Each row was made from one small tree. The marks that hang from a mark follow it in brackets, in alphabetical order. Every link used is in the known rows. Write each row's tree.
Known rows:
misor{ditibiv ronug{tasof}}: | -31 |  -2 |   2 |   1 |   6 |  10 |   6 |  13 |   9 | -22 |  -2 |  -4 |   6 |   1 | -27 |   7 |  -2 | -17 | -29 |  13 |  -9 |  -2 |  37 |  -3 |  -9 |
vesid{solag}: |  17 | -13 |   4 |  16 |   6 |   2 |  -5 |  10 | -16 |  -2 |  12 |  -9 |   1 |   9 | -19 | -12 |  -9 |   0 |  -5 |  -5 | -18 |  -7 |  20 |  -1 |   2 |
misor{ditibiv ronug{tasof{didi}} sopa{vova}}: | -66 |   3 |  14 |  -7 |   8 |  13 |  15 |  22 |  -6 |   0 |   3 |  -8 |  -8 | -18 | -36 |   1 |  -3 |  -9 | -43 |  20 | -19 |  23 |  42 | -11 |   9 |
misor{ronug sopa}: | -46 |   5 |   4 |   5 |  11 |  16 |   1 |  16 |  12 |  -2 |  10 | -12 |  -8 | -13 | -24 |  -9 |  -3 | -11 | -27 |  10 |  -7 |  10 |  34 |  -3 | -18 |
didi{solag{vesid{vova}}}: |  18 | -13 |   0 | -10 |  13 |   3 |  15 |   9 |  29 |  -1 |   7 |   8 |  10 |   1 | -17 |   2 |  -5 |  20 |   4 |   7 |  14 |  -8 |  13 |  -5 |  25 |
ronug{solag{didi vesid} tasof{sopa{vova}}}: | -19 | -25 |  15 |  -2 |  10 |  13 |   1 |  14 |  31 |  25 | -20 |  -6 |  -5 |  27 | -26 |   1 |   0 |   1 | -12 |  -5 |   8 |  13 |  -8 |  -7 |  19 |
solag{vesid{vova}}: |   8 |  -9 |   4 |  -6 |   9 |   6 |  15 |   6 |   8 |   2 |   4 |  -1 |   8 |  12 | -15 |  -2 |  -9 |   6 | -10 |   3 |  18 |   1 |   6 |  -3 |  12 |
didi{solag}: |  11 | -12 |  -7 |   1 |   9 |   1 |   9 |   9 |  21 |   1 |   6 |   7 |   6 |  -8 | -16 |   1 |  -6 |  18 |  -2 |   0 |  -6 | -17 |  16 |   1 |   7 |
sopa{misor{ditibiv}}: |  -8 |  -1 |   0 | -11 |  -1 |   5 |  39 |   7 | -26 | -16 |  -7 |   6 |  15 |  -4 | -25 |  -7 |  -4 |   6 | -20 |   0 |   1 |   5 |  26 |   1 |   9 |
solag{didi vesid{vova}}: |   7 | -11 |   5 |   0 |  16 |   2 |   4 |   4 |   7 |  14 |   7 |   1 |  -6 |   1 | -19 |  -4 |  -8 |   9 | -23 |  14 |  22 |   9 | -10 |  -4 |  12 |
sopa{misor{ronug{tasof{didi{solag}}}} vova}: | -64 |  -5 |  11 | -15 |  12 |  15 |  17 |  16 | -21 |   2 |   3 |  26 |  -5 | -14 | -29 |  -3 |  -9 |   7 |   6 |   5 |   1 |   9 |  32 |  -6 |  23 |
tasof{didi ronug sopa}: | -22 |   7 |   0 |  21 |   0 |   8 |  33 |  15 | -10 |  13 | -20 |   0 | -32 |   3 |  -7 |   4 | -10 |  -4 |  -3 |  -5 |  12 |  27 |  14 |  -1 | -11 |
misor{ditibiv ronug{tasof{didi{solag}}} sopa{vova}}: | -58 |  -1 |  11 | -11 |  12 |  12 |  15 |  25 |  10 |  -3 |   5 |  -2 |  -6 | -25 | -38 |   4 |  -1 |   2 | -32 |  24 | -21 |  17 |  46 | -13 |  20 |
tasof{sopa}: |   0 |  -5 |   1 |  10 |  -1 |   6 |  10 |   8 |  12 |   6 | -10 |  -4 |  -7 |  15 | -12 |  -2 |  -6 |   3 |  -4 |  -8 |   5 |   4 |  11 |   5 |  -2 |
misor{ditibiv ronug sopa{vova}}: | -44 |   5 |   8 |  -9 |   9 |  13 |  17 |  18 |  -3 |  -5 |  10 |  -5 |  -2 | -15 | -34 | -10 |  -2 |   3 | -30 |  14 | -13 |  16 |  50 | -12 |  15 |
solag{didi vesid}: |   4 |  -9 |  -1 |   5 |  14 |   3 |   9 |   3 |  21 |  10 |  -1 |   1 | -14 |   2 | -16 |  -4 |  -6 |   4 | -25 |   8 |  11 |   8 |  -3 |   2 |   7 |
paru{misor{ditibiv ronug{tasof{didi}}}}: | -31 |  -4 |  -7 |  -9 |   0 |   6 |  16 |  19 | -13 | -18 |  -8 |   4 |  -5 |   4 | -21 |   1 |  -7 | -10 | -24 |  13 |   0 |   6 |  23 |  -2 |   9 |
sopa{misor{ditibiv ronug{solag{vesid} tasof}} vova}: | -52 |  -8 |  14 | -27 |   8 |  23 |  32 |  16 |  -8 | -12 | -11 |  10 |  17 |  11 | -37 |  -5 |   1 |  -4 |  -6 |   0 |   6 |  15 |  39 | -15 |  32 |
paru{misor{ditibiv ronug{tasof{didi{solag}}} sopa}}: | -39 |  -4 |  -4 | -14 |   5 |   7 |  17 |  27 |   8 | -20 |  -5 |  -2 |  -4 | -13 | -30 |   0 |   0 |  -3 | -27 |  23 |  -7 |  10 |  34 |  -6 |  14 |
vesid{solag{didi} vova}: |  21 | -17 |  11 |  14 |  16 |  -4 | -22 |  11 | -32 |  13 |  24 |  -7 |  -3 |  -2 | -27 | -13 | -13 |   8 | -15 |  12 |  -2 |   2 |  -3 |  -9 |   9 |
ronug{misor{ditibiv} solag{vesid} tasof{didi sopa}}: | -10 | -10 |  13 |  -8 |  -5 |  18 |  45 |  16 |  23 |  -2 | -29 | -20 |  11 |  19 | -20 |  13 |   3 | -15 | -32 |   5 |   0 |  26 |  18 | -19 |  28 |
sopa{misor{ronug} vova}: | -52 |   1 |   9 | -14 |   9 |  16 |  19 |  10 | -34 |   1 |   8 |  22 |  -2 |  -3 | -26 | -15 | -10 |   7 |   8 |  -5 |   9 |   9 |  35 |  -5 |  17 |
tasof{didi{solag{vesid}} ronug}: |  -9 |   2 |  -7 |   8 |  11 |   6 |  43 |  14 |  16 |   4 |  -9 |  12 | -23 | -11 |  -9 |   8 |  -7 |   7 |   3 |   4 |  11 |  14 |  21 |  -6 |   9 |

Write each row's tree:
| -28 |   7 |   5 |  -3 |  -3 |  19 |  69 |  19 |  -7 |  -1 | -39 |   1 | -15 |  10 | -20 |   0 |   2 |  -5 |  -5 |  -4 |  24 |  46 |  23 | -13 |  20 | | tasof{didi ronug{solag{vesid}} sopa{misor{ditibiv}}}
| -40 | -14 |  13 |  -2 |  -3 |  15 |  20 |  17 |  -6 |  16 | -27 |  -6 |   3 |  13 | -23 |   0 |  -3 | -10 | -18 |  -8 |   0 |  16 |  -3 |  -3 |  -3 | | ronug{solag tasof{didi sopa{misor}}}
| -10 | -11 |  14 | -18 |  11 |  16 |  40 |  15 |  11 |  13 |  -1 | -19 |  11 |  -6 | -33 |  -9 |   2 |   8 | -46 |  12 |  -6 |  28 |  22 | -27 |  40 | | ronug{misor{ditibiv sopa{vova}} solag{didi vesid}}
| -48 | -13 |  13 |  -1 |   7 |  21 |  -9 |  19 |  17 |  11 |  -8 |  -3 |   0 |  19 | -26 |  -1 |  -3 | -10 |  -2 |  -7 |  -2 |   4 |  22 | -10 |   1 | | misor{ronug{solag tasof{sopa{vova}}}}
|  -8 | -12 |  15 | -15 |   7 |  20 |  31 |  15 |  12 |  10 |   3 | -27 |  24 |   4 | -23 |  -7 |  -1 |  -2 | -29 |   4 |   6 |  16 |  16 | -25 |  14 | | ronug{misor{sopa} solag{vesid{vova}}}
| -39 |  -2 |  12 | -12 |   6 |  17 |  20 |  16 | -15 |   7 | -11 |  11 |  -7 |   3 | -36 | -13 |  -1 |  10 |  -6 |   2 |  12 |  29 |  25 | -13 |  35 | | tasof{sopa{misor{ditibiv ronug{solag{didi}}} vova}}
| -38 |   5 |   9 | -12 |   1 |  15 |  29 |  13 | -19 |  -9 | -10 |  16 |  -5 |   6 | -29 |  -9 |  -3 |   7 |   7 |  -1 |  13 |  24 |  43 |  -6 |  33 | | tasof{sopa{misor{ditibiv ronug} vova}}
| -34 | -19 |  15 |  -1 |   0 |  11 |   7 |  18 |   1 |  31 | -18 |  -6 |  -2 |  16 | -22 |   2 |  -7 |   1 | -16 | -11 | -11 |  10 |  -4 |  -8 |  10 | | ronug{solag tasof{didi sopa{vova}}}
|  -8 |   3 |   2 |  16 |  -1 |  13 |  40 |  11 |  -4 |  -3 | -15 |  -6 | -12 |  13 |  -7 |   3 |  -7 |  -9 |  10 |  -8 |  18 |  20 |  32 |  -9 |  -8 | | tasof{ronug{misor} sopa}
| -45 |  -1 |  10 | -14 |   9 |  19 |  14 |  23 |   4 |   4 |   5 | -13 |   8 | -10 | -38 | -12 |   1 |   3 | -35 |   8 | -18 |  16 |  42 | -20 |  16 | | misor{ditibiv ronug{solag} sopa{vova}}
| -46 |  -3 |  11 | -10 |  15 |  16 |   6 |  22 |   3 |  14 |   8 | -11 |  -4 | -19 | -42 | -14 |   1 |   5 | -46 |  17 | -15 |  22 |  28 | -20 |  17 | | misor{ditibiv ronug{solag{didi}} sopa{vova}}
| -47 |  -1 |  -2 | -11 |   1 |   9 |  17 |  24 |  -8 | -17 |  -7 |  -9 |  -6 |  -6 | -28 |  -3 |  -3 | -13 | -38 |  19 |  -5 |  16 |  29 |  -3 |   2 | | paru{misor{ditibiv ronug{tasof{didi}} sopa}}
| -46 |  -8 |   2 | -19 |   4 |  10 |  14 |  24 |  -9 | -16 |  -2 |  -3 |   3 |   4 | -33 |  -8 |  -3 |  -2 | -20 |  10 |  -4 |   8 |  39 |  -6 |  15 | | paru{misor{ditibiv ronug{tasof} sopa{vova}}}
| -12 |  -2 |  10 | -13 |   2 |  10 |  41 |  12 | -16 |  -2 |   8 | -14 |  15 | -12 | -26 |  -6 |  -5 |   9 | -32 |   7 | -15 |  14 |  42 | -16 |  24 | | ronug{misor{ditibiv sopa{vova}}}
| -48 |  -5 |  12 |  -6 |   3 |  17 |  12 |  22 |   5 |   6 | -15 |  -4 |  -4 |   6 | -31 |   5 |  -1 |  -8 | -24 |   6 | -10 |  20 |  26 | -15 |  19 | | misor{ditibiv ronug{solag tasof{didi sopa{vova}}}}
| -20 |  -7 |  14 |  -5 |  -5 |   8 |  37 |  14 | -14 |   4 | -13 |  -5 |   2 |   6 | -21 |  10 |  -7 |  -1 | -22 |   6 |  -7 |  22 |  28 | -13 |  30 | | ronug{misor{ditibiv} tasof{didi sopa{vova}}}
| -26 |   0 |  11 |   0 |   2 |  22 |  56 |  18 |  -5 |  23 | -22 |  -1 | -19 |  14 | -11 |   1 |  -7 |   1 |   8 | -12 |  17 |  41 |  24 | -25 |  31 | | tasof{didi ronug{misor solag{vesid}} sopa{vova}}
| -54 |   2 |  10 |  -3 |  13 |  16 |   2 |  16 |   0 |   8 |  15 |  -3 |  -9 | -12 | -27 | -13 |  -6 |   1 | -18 |   6 |  -8 |  12 |  38 |  -7 |   1 | | misor{ronug sopa{vova}}
| -21 |   4 |   6 |  -1 |   4 |  12 |  54 |  16 | -23 |  -5 |  -1 | -11 |   2 |  -9 | -22 |  -2 |  -6 |   0 | -17 |   2 |  -3 |  23 |  49 | -18 |   5 | | tasof{ronug{misor{ditibiv sopa{vova}}}}
| -43 |   4 |   7 | -19 |   6 |  14 |  32 |  11 | -35 | -12 |   4 |  19 |   5 |  -7 | -32 | -11 |  -6 |   9 |  -4 |   3 |   4 |  14 |  45 |  -8 |  29 | | sopa{misor{ditibiv ronug} vova}
| -26 | -18 |  17 | -20 |  -1 |  18 |  36 |  16 |  13 |  -3 | -32 |  -1 |  18 |  31 | -32 |   0 |   4 |   0 |  -2 | -10 |  10 |  17 |  18 |  -9 |  33 | | ronug{solag{vesid} tasof{sopa{misor{ditibiv} vova}}}
| -48 |  -5 |   9 |   1 |  10 |  13 |  -2 |  19 |  16 |   8 |  -3 |  12 | -19 |  -2 | -22 |   7 |  -6 |   0 |   4 |   8 |  -1 |  10 |  27 |  -6 |  17 | | misor{ronug{tasof{didi{solag} sopa{vova}}}}
| -27 |  -2 |   5 |   5 |   0 |  18 |  40 |  17 | -12 |   4 | -29 |   0 |  -4 |  17 | -18 |  -7 |  -2 |  -5 |  13 | -19 |  21 |  22 |  19 |  -7 | -10 | | tasof{ronug{solag} sopa{misor}}
| -28 |   3 |   6 |   2 |  -4 |   9 |  31 |  10 | -21 |  10 | -17 |   8 | -16 |  -1 | -15 |  -6 |  -8 |   3 |  -8 |  -3 |  11 |  26 |   8 |   4 |  10 | | tasof{didi sopa{misor}}
| -33 | -19 |  -3 |  -5 |  10 |  11 | -12 |  19 |   1 |   3 |  -5 |   0 |  -3 |  13 | -23 |  -8 |  -5 | -10 | -19 |   3 |   6 |  -3 |  -1 |  -4 |  -6 | | paru{misor{ronug{solag{didi} tasof}}}
|  -4 | -16 |  11 |  -5 |  -6 |  15 |  29 |  16 |  14 |  -6 | -21 | -24 |  26 |  22 | -24 |   8 |   2 | -13 | -26 |  -2 |  -8 |   7 |  22 | -16 |   9 | | ronug{misor{ditibiv} solag tasof{sopa}}
